Each row comes from the steps of one path. Every step used is in the known rows, and no mark comes twice. Write the path behind each row, first mark first.
(in the rows, 128 means zero)
Known rows:
kamo lirod varof viruze salutas: [134  49 138 127 119 178 123  80  87 177  90 153 101  82 169 130 127  88
 153 123  73 109 159 137 101]
gobof viruze varof lirod kamo: [120 105 126 105 163 214 125 154  95 147 111 141 130 157 161 135 162  43
 140 155  52 201 154 138 135]
lirod viruze dekilem: [153 127 121  93 116 165 167 113  63 129 146 180 152 153 107 130 154 111
 137 105  79 150  91 139  96]
kamo lirod varof viruze: [ 99  67 160  89 170 167 144 110  78 186  80 206 127 105 122 114 144  63
 119 143  72 108 175 141 100]
dekilem vaduz: [193 133  94 108 116  92 141 118 149  98 134 138 108 132 142 104  80 148
 135 134 128 111 126 125 110]
viruze varof: [113 124  83 160 118 147  97 149  86 151 112 110 111 110 128 143 132  91
 124 115  85 164 113 159 131]
rufetu vumozut viruze kamo lirod: [114 114 125 100 113 195 132 130  61  95  87 163 137 132 157 121 152 116
 132 139 106 173 110  89 130]
rufetu vumozut viruze: [153 120 160 138 114 117 141 137 107 103  90 120 173 124 149 142 104 138
 129 114 170  97 107 118 161]
rufetu vumozut viruze dekilem vaduz: [225 148 120 101  77 115 164 105 118  81 111 142 160 126 147  97  79 131
 149 113 121 119  83 137 111]
vumozut viruze varof lirod kamo: [127 107 144 108 155 208 108 153 117 157  79 146 134 145 172 151 142  57
 145 136  64 177 139 159 156]
viruze lirod varof: [139 129 132  86 159 138 140 142  59 174 140 178 136 140 138 153 187 116
 133 145  95 147 169 158  76]
viruze rufetu vumozut: [152 113 101 114 108 136 118 156 118 112 169 118 140 122 116 100 113 137
 100  53 118 142 120  97 114]
dekilem vaduz viruze: [176  85  98 143 132 108 174 121 146  63 137 175  98 124 165 120 106 156
 152 129 115 101 160 118 119]
rufetu vumozut: [138 108 119 122 118 128 135 157 120  92 148 111 155 113 118 120 130 136
 110 109 157 113 133 100 125]
vaduz viruze kamo lirod varof: [119  68 112  92 161 189 147 154  47 143 120 222 103 153 159 128 204 101
 134 153  69 156 169 130 109]
rufetu vumozut viruze lirod kamo: [159 124 153  68 142 172 132 152 112  96 124 152 153 156 162 155 159 117
 131 135 110 174 142 107 115]
dekilem vaduz viruze gobof: [182  79  69 157 100 122 163  74 113  62 139 124 115 124 152 120 109 133
 156 108 108 144 129 120  99]
kamo lirod viruze gobof: [126  75  84 124 125 164 149  78  41 116 126 158 130 150 122 128 151 125
 132 116  85 170 124  97 104]
kamo lirod: [ 89 109 131 119 129 167 132 117  96 127  93 172 122 119 148  98 151 132
 131 157  92 158 163  98 132]
lirod varof viruze rufetu vumozut: [152  81 120  93 136 143 127 148 100 151 152 150 141 110 105 105 114  94
  93  51  97 117 134 117  95]
gobof viruze dekilem: [149 161 136 118  92 165 182  93  59 113 135 134 170 152 127 101 159  79
 152 139  89 184  94 126  97]
dekilem vaduz viruze varof lirod kamo: [150  81 107 106 159 200 129 156 134 119 113 167 105 139 178 134 139  73
 148 138  46 172 169 147 132]
kamo lirod varof viruze vaduz: [129  81 138 111 152 170 147 100  84 175 122 177 103 123 146  77 108  70
 130  99  21 122 154 150  97]
vaduz dekilem: [ 72 150 132 140 131 133 145 141 119 125 132 121 115 145 157 153 168 160
 127 134 117  95 163 146 118]

Write each row's path:
[119 130 122 128 140 153 169 114  88  91 141 169 129 106 158 159 168 147
 155 133 100 165 174 118  74] -> vaduz viruze lirod
[154 117 103 122 112 135 146 146  84 103 173 116 152 143 123  94 126 121
 107  75 118 157 122  78 111] -> gobof viruze rufetu vumozut
[114  82 137  95 159 156 133 148  65 177 104 206 122 146 149 109 184 112
 127 162  81 131 181 137 127] -> kamo lirod varof
[132 117 111 169 106 138 105 155  70 129  82 106 147 107 143 156 114 100
 125 101 117 138  95 151 158] -> rufetu vumozut viruze varof
[ 93 153 122 157 126 142 177 118  82 115 162 107 105 178 181 116 153 138
 143 125  67 120 157 138 107] -> gobof viruze vaduz dekilem
[ 90 149 117 152 123 141 149 129 117 126 160 108  96 156 174 122 141 153
 136 101  67 104 155 156 110] -> viruze vaduz dekilem
[208 155  99  93  86 121 156  99 129  97 137 145 131 131 133  88  96 125
 147 121  93 138  99 141  90] -> viruze dekilem vaduz
[123  91 115  78 154 184 127 155  48 163 119 201 111 157 145 123 197  95
 125 155  73 161 153 134 106] -> viruze kamo lirod varof
[146 107 118 123 156 168 164 111  82 153 159 160 113 154 150 112 103 114
 145  89  43 130 133 141 111] -> varof lirod viruze vaduz
[124  94 118  82 157 183 150 145  19 156 121 202 120 175 150 118 206  82
 130 174  75 175 154 119 105] -> gobof viruze kamo lirod varof
[160 102 117 167  89 148 145  81  85 117 133  86 118 128 181 133 127 121
 166 139 119 148 121 103 118] -> gobof viruze salutas
[109  87  80 183 128 154 125 150  88 118 115 142 102 104 149 153 146 101
 138 111  74 154 138 155 134] -> vaduz viruze varof
[197 140 115  85  96 131 163  78 131 109 118 156 133 106 122  90  77  92
 146 114  82 123 101 146  75] -> varof viruze dekilem vaduz
[119  97  74 143 142 149 116 154  48 153 128 152 108 137 114 164 141 103
 118 108  76 150 111 147 126] -> lirod viruze varof
[121 102 134 107 176 164 165 124  73 156 126 185 140 143 126 157 140 120
 138 129  99 116 148 129 119] -> varof lirod viruze
[203 138 103  80 117 143 179  95  95 114 134 182 139 140 133 106 101 119
 155 121  75 132 109 143  83] -> varof lirod viruze dekilem vaduz
[135 122  97  82 158 200 148 134  55 133 150 167 119 158 122 171 157  94
 136 119  91 165  98 125  91] -> varof lirod viruze kamo
[139 108 133 132 133 149 144  88 126 144 138 127 106 112 132  91  73  79
 131  79  51 119 119 145  99] -> varof viruze vaduz
[105 144 140 158 114 134 157 136 103 109 133 103 122 154 188 130 125 160
 136  93  95  84 140 151 131] -> rufetu vumozut viruze vaduz dekilem
[140 112 108 103 153 164 136 124  81 176 152 183 120 151 125 129 116 123
 125  57  59 156 125 126 109] -> varof lirod viruze rufetu
[152  86  82 127 122 137 146  83  59 117 149 130 134 155 110 148 135 122
 130  99 109 152 103 115 101] -> lirod viruze gobof
[110 149 145  94 144 158 150  83  88 140 117 153 142  80 117 152 133  98
 137 126  93 156 150 128  50] -> varof viruze lirod
[102 155 145 160 119 134 154 120 106 128 123 113 109 162 193 135 126 156
 145 102  80  90 139 166 134] -> vumozut viruze vaduz dekilem
[144 133 133  67 155 179 151 136  90 103 152 154 135 179 155 140 184  96
 136 163  83 213 157  94  90] -> gobof viruze lirod kamo
[149  82  99 134 118 142 140 158 120  85 172 142 133 117 134 107 124 144
 111  52 110 133 141  93 117] -> vaduz viruze rufetu vumozut
[142 160 151 113 119 137 150 117  70 104 109 131 177 108 152 161 136 147
 143 123 141 150 131 116  97] -> rufetu vumozut viruze lirod
[105  77 120  99 162 162 156 127  55 131 119 216 118 156 128 130 157 147
 123 143  86 135 153  90 123] -> kamo lirod viruze
[164 108 118 154  86 128 136  85  82  93 104  82 173 125 139 138 109 117
 138  94 151 140  87 119 132] -> rufetu vumozut viruze gobof
